What can hang from each mark:
nupi: guze moposu
moposu: dizif nupi
furo: noto nupi
noto: dizif furo guze moposu nupi
dizif: noto

Every row comes from one small tree of marks. The marks that hang from a mark follow it in brackets, in alphabetical order. Every link used is in the known rows. Which tree was each row made from?
Known rows:
noto(furo guze moposu): [ 22.8  -1.2   0.1   5.8 -11.8 -20.9 -14.7  12.7   9.8 -53.4   4.7  33.3
   3.9 -27.4  20.5 -17.5  -2.9  -8.9  -5.6  22.2   3.5  25.0]
moposu(dizif(noto(furo guze)) nupi): [ 38.6  -6.8 -22.2 -11.0 -15.7 -23.1 -12.8  18.7   2.2 -53.4  20.5  10.0
  30.7 -12.0   3.6 -21.6 -15.5  11.8   2.7  41.4  21.7  17.0]
nupi(guze moposu(dizif)): [  0.5  -2.0   5.0  21.6  12.4   5.9  -5.5 -15.2  -0.1 -27.5 -40.3  12.9
  12.1 -27.4  -2.1   0.3 -28.6   3.0   2.8  23.3 -15.8  -4.5]
noto(dizif furo guze nupi(moposu)): [ 32.0   3.0 -10.9  13.3 -26.0  -4.4 -24.7  -8.6  21.1 -74.1  29.0  23.9
  19.0 -36.3  14.5 -13.5  -4.9  -2.4  -7.2  32.0  12.3  27.7]
moposu(nupi(guze)): [  3.6 -10.3 -14.1  -2.5   1.7  -7.7   4.0  -8.9  15.5 -35.9   1.4   9.5
  -6.3 -23.1  -0.2 -11.8 -26.9  -5.7  -5.9  22.3 -12.4 -10.8]
dizif(noto(furo)): [  5.1   2.1 -13.3 -15.4  -4.8  -5.1 -12.1  -5.3  -5.7 -12.6   3.0   6.1
  -3.3 -10.9  23.8 -19.6 -15.1   9.3  14.7  26.4  15.1   2.6]
moposu(dizif(noto(nupi))): [ 11.3   4.3 -15.1  -5.3 -11.8  -8.5 -20.5  13.9   1.6 -36.8  -2.7   6.1
  13.7  -5.1  10.8 -12.9 -17.4  24.4  12.9  34.8  30.2  -5.5]
dizif(noto): [ -5.5   3.1 -14.9 -16.6  -4.9  -4.3  -4.0   0.8  -5.7  -8.5  -9.8  -2.9
  -4.8  -4.0  18.0 -15.0 -18.9  15.5  14.8  26.5  18.9  -8.5]
nupi(guze): [-13.3  -1.0   4.9   5.5  10.0   1.4   0.1 -11.2  14.0 -13.0 -19.4   9.8
 -12.0 -24.0   5.0 -17.1 -26.9  -7.8   3.3  11.7 -19.4 -15.0]
moposu(dizif(noto(furo guze))): [ 22.3   1.8  -5.7  -5.2 -10.0 -15.3 -17.3  17.2  -0.8 -32.7  -0.8   9.4
  23.5 -10.0  12.1 -23.9 -12.7  13.5  13.3  29.6  18.2  15.5]
moposu(dizif): [ -2.2  -1.6  -1.5   0.4  -1.6  -7.2 -10.0   7.2   0.0 -33.3 -28.6   8.5
   1.1  -7.3  12.8  -5.8 -12.7  14.0  16.9  21.9   7.4   6.7]
moposu(dizif(noto) nupi): [ 22.8  -7.2 -23.5 -10.6  -9.5 -15.8  -8.5  13.6  -3.7 -43.9   1.9   1.6
  20.1  -2.9   3.9  -9.5 -17.6  20.3   8.4  42.2  26.8   2.5]
noto(dizif furo guze): [ 19.9  -3.2   4.3   5.9 -16.9 -10.8 -13.1   0.9  17.3 -49.0  15.4  16.2
  11.8 -23.6  19.2 -24.8   3.1 -11.9   7.4  21.9   4.6  33.7]
furo(nupi): [-28.1  -7.8 -10.9 -11.9  -4.8   1.5  -8.9  -5.1   3.8 -34.6 -21.3  19.0
 -19.7 -23.7  15.0   1.1 -30.2  -1.3   1.1   4.9  -5.4  -9.2]
moposu(dizif(noto) nupi(guze)): [ 24.8  -8.7 -14.8   0.3  -1.6 -13.0  -7.3   7.6   5.5 -38.6   4.8   4.4
  25.9 -13.1  -6.4 -17.4 -25.2   8.5   1.8  39.4  11.8  -8.8]
moposu(nupi): [  0.9  -9.7 -24.0 -15.3  -6.8 -10.4   4.2  -5.2   7.2 -41.2  -1.4   5.6
 -12.0 -12.7  10.5  -4.7 -18.5   5.8   0.4  26.0   2.7   0.1]
moposu(dizif(noto(furo)) nupi(guze)): [ 33.0  -9.2 -14.2   2.1  -2.4 -13.7 -13.6   2.9   5.6 -42.3  15.8  12.7
  26.5 -18.8  -2.3 -20.8 -23.1   4.1   2.4  38.2   8.6  -0.1]
dizif(noto(nupi)): [  1.0   7.0 -23.8 -15.8 -13.9  -4.1 -13.8   3.6   4.4 -25.6  10.8   3.1
  -3.4  -9.1  16.0 -16.7 -22.2  20.1   6.0  30.6  27.6 -15.9]
furo(noto(dizif guze moposu) nupi): [ -4.9 -15.4   8.4   6.6 -24.2 -16.2 -19.9  19.8  12.0 -84.1 -17.8  27.0
  19.9 -31.8   6.2  21.2 -14.0 -19.0 -10.3  23.2  22.6   3.9]
nupi(guze moposu): [-10.1  -0.6   1.2  14.4  13.2   8.7   2.2 -25.6   1.7 -17.7 -35.1  10.0
  -3.8 -30.9   3.0  -0.7 -32.1  -3.0  -2.0  18.2 -22.1 -10.6]

Write each row's tree:
[ 42.2   1.1  -2.7  21.4 -29.6 -18.1 -31.7  12.0  28.5 -87.9  40.7  38.2
  18.4 -32.0  18.5 -17.3  10.1 -10.7 -10.3  36.1  26.7  27.2] : noto(dizif furo guze moposu nupi)
[ 19.1   4.7 -11.9  12.3 -25.7  -2.6 -14.2  -1.5  20.2 -67.7  11.8  11.8
  18.0 -27.4   6.5  -8.9 -10.4   5.5  -7.3  32.3  17.1  14.3] : noto(dizif guze nupi(moposu))
[ 33.9 -11.0  -9.8  11.2  -8.8 -20.7 -19.9   7.6   2.5 -72.0   5.8  35.3
   9.9 -19.3  18.6   0.3   1.3   0.1  -0.3  38.2  16.0  22.8] : noto(furo moposu(dizif nupi))
[  6.8   1.8 -12.8  12.6 -16.9   6.3 -16.2 -16.6  12.1 -59.4   0.8  11.3
   2.4 -21.0  14.6   5.5  -7.6   9.8   3.2  33.9  20.7   5.1] : noto(dizif nupi(moposu))
[ -3.5  -6.8   8.8  -2.1 -18.3 -14.8  -7.9  11.9  12.5 -54.8 -19.3   1.5
  15.7 -18.0   6.8   5.4  -9.1  -8.0   5.7  25.7  17.7   8.4] : furo(noto(dizif guze))
[ 35.4  -3.6 -19.7  -7.5 -17.2 -23.5 -11.6  16.3   1.7 -47.2  25.7  18.6
  18.7 -17.4  14.7 -21.0 -10.1   3.2  -5.7  39.9  24.7  13.8] : dizif(noto(furo guze moposu(nupi)))
[ -2.7  -9.5  11.9  11.5 -13.9 -13.1 -14.1   6.6   5.3 -62.4 -28.7  12.0
   8.3 -15.0  16.0  23.9   1.3  -7.7   8.1  35.2  30.4   3.2] : furo(noto(dizif moposu))
[-13.0 -11.1  -1.4  -3.9 -15.9  -8.6 -15.1  11.2  -3.3 -69.1 -42.9  19.0
  23.1 -34.7  -2.4  27.4 -37.7  -1.6  -9.7  18.5   6.4  -1.1] : furo(noto(guze) nupi(moposu(dizif)))
[  6.7   3.9  -8.2  15.4  -2.2   3.8 -15.7 -10.7  12.9 -47.2 -10.4  19.0
   6.8 -30.7  -0.5  -3.3 -30.1   9.4  -6.7  26.8  -2.4 -13.6] : noto(nupi(guze moposu(dizif)))
[ 19.2  -0.4   4.4  32.6 -12.7  -4.0 -23.4  -0.9  29.7 -68.1  15.8  28.4
   7.9 -28.4   8.6  -7.1  -0.8  -9.2  -6.1  35.1  19.2  -5.8] : noto(dizif moposu nupi(guze))
[-31.2 -12.7   6.8  -3.3  -2.3  -1.9 -12.4  -3.1  10.8 -45.5 -31.7  21.5
  -3.1 -37.1  -1.6  16.4 -43.1 -18.0  -7.5   6.2  -9.8 -27.7] : furo(noto nupi(guze))
[ 22.6  -9.6  -3.6  18.0  -1.0 -16.5  -9.6  11.0   9.0 -60.5  -9.2  26.2
  13.0 -18.9   1.2  -2.5 -10.7  -1.1  -5.6  36.5   8.7   0.9] : noto(moposu(dizif nupi(guze)))
[ 14.5   5.5 -15.2  -5.0  -7.4  -2.3 -21.4  -6.6  11.5 -25.4  26.9  15.6
   2.2 -24.2  13.2 -26.8 -25.7   4.9   1.1  27.9  11.5 -14.9] : dizif(noto(furo nupi(guze)))
[ 16.4  -1.8 -11.6  -6.5 -16.0 -15.7 -20.1  15.4   0.2 -43.7  12.8  26.9
  13.3 -24.5  17.1 -18.0 -16.8  -2.7  -5.5  26.3  19.2   7.2] : dizif(noto(furo(nupi) guze moposu))
[ 29.2   2.6  -3.8  19.3 -29.3 -16.7 -21.8  19.7  28.2 -82.6  24.1  26.9
  17.4 -23.5  10.5 -13.2   4.9  -2.4 -11.1  35.8  31.3  15.3] : noto(dizif guze moposu nupi)
[ 17.1   0.6  -5.4  21.6 -21.3  -6.9 -24.5   3.8  21.2 -73.4  13.2  25.8
   2.1 -18.2  19.3   0.9   7.9   1.2  -0.1  38.1  34.9   5.1] : noto(dizif moposu nupi)
[ -0.5  -2.4 -13.1  -5.0  -1.1   4.2 -15.7 -15.2  -5.4 -20.7  -2.1  17.8
   4.1 -28.2  13.5  -9.8 -32.0  -0.2   1.9  21.3   1.5  -7.3] : dizif(noto(furo(nupi(guze moposu))))
[-22.9  -7.1  -5.2   6.6   6.3  11.2  -6.7 -21.4   2.9 -32.4 -30.8  23.5
  -7.7 -39.0   2.2   7.0 -42.3  -8.1  -9.4   7.2 -22.5 -16.0] : furo(nupi(guze moposu))
[ 27.5  -4.9 -15.2   1.0  -4.6 -14.4 -13.6   0.2   1.4 -37.9  18.5  20.5
   9.4 -19.8  13.5 -15.0 -13.4  -1.0  -1.8  39.0  17.9  -0.9] : dizif(noto(furo moposu(nupi(guze))))
[ 17.0 -11.7  -8.5   6.2   1.1 -11.4  -4.7   4.1  13.1 -49.2  -5.4  12.1
  13.1 -18.5  -5.8 -12.0 -23.3   1.9  -0.5  29.3  -4.6  -3.5] : moposu(dizif nupi(guze))
[  7.9  -6.6  10.0   3.9 -14.7 -25.5 -14.5  29.5   4.7 -65.5 -31.9  17.0
  22.0 -17.7   5.3  11.4 -11.1  -1.0  -2.4  30.6  22.3   6.6] : furo(noto(guze moposu(dizif)))
[ 32.8  -4.5   8.6  20.7 -18.6 -18.5 -20.3   9.5  16.1 -67.4  14.3  30.7
  18.2 -25.6  21.6 -16.2  14.3 -15.9   1.2  31.4  16.7  37.8] : noto(dizif furo guze moposu)
[ 11.9  -8.2  -2.6   8.8 -18.2  -2.1 -18.1  -9.1  10.4 -63.6   6.3  27.0
  16.5 -38.4  14.7  -7.3 -11.4 -15.6  -3.3  17.9  -0.8  30.4] : noto(dizif furo(nupi(moposu)) guze)
[ 20.8  -3.9   2.9  15.7  -3.6 -15.0 -23.3   7.3  -0.3 -54.6 -11.8  34.8
   4.0 -17.5  24.0  -2.6   3.0   0.5   9.1  30.3  13.1  21.4] : noto(furo moposu(dizif))
[  8.7 -14.9   1.5   8.4 -17.3 -18.2 -11.6   7.1   7.3 -76.6 -15.2  13.2
  12.7 -15.9  10.6  26.1   0.8  -7.1   0.5  41.9  32.2   4.4] : furo(noto(dizif moposu(nupi)))
[-19.9 -13.8   6.8   8.8  -0.2   2.1 -15.3  -6.2  -1.0 -56.2 -48.3  21.9
  16.3 -40.2  -6.7  31.6 -44.5  -9.3  -8.1  16.7  -7.0 -19.7] : furo(noto nupi(guze moposu(dizif)))
[ 30.5   3.9 -15.3   3.8 -19.1  -9.7 -25.0   2.2  12.4 -67.2  14.7  28.5
  17.3 -34.3   9.6 -14.2 -19.3   8.9 -10.1  27.2   5.0  19.9] : noto(furo guze nupi(moposu(dizif)))
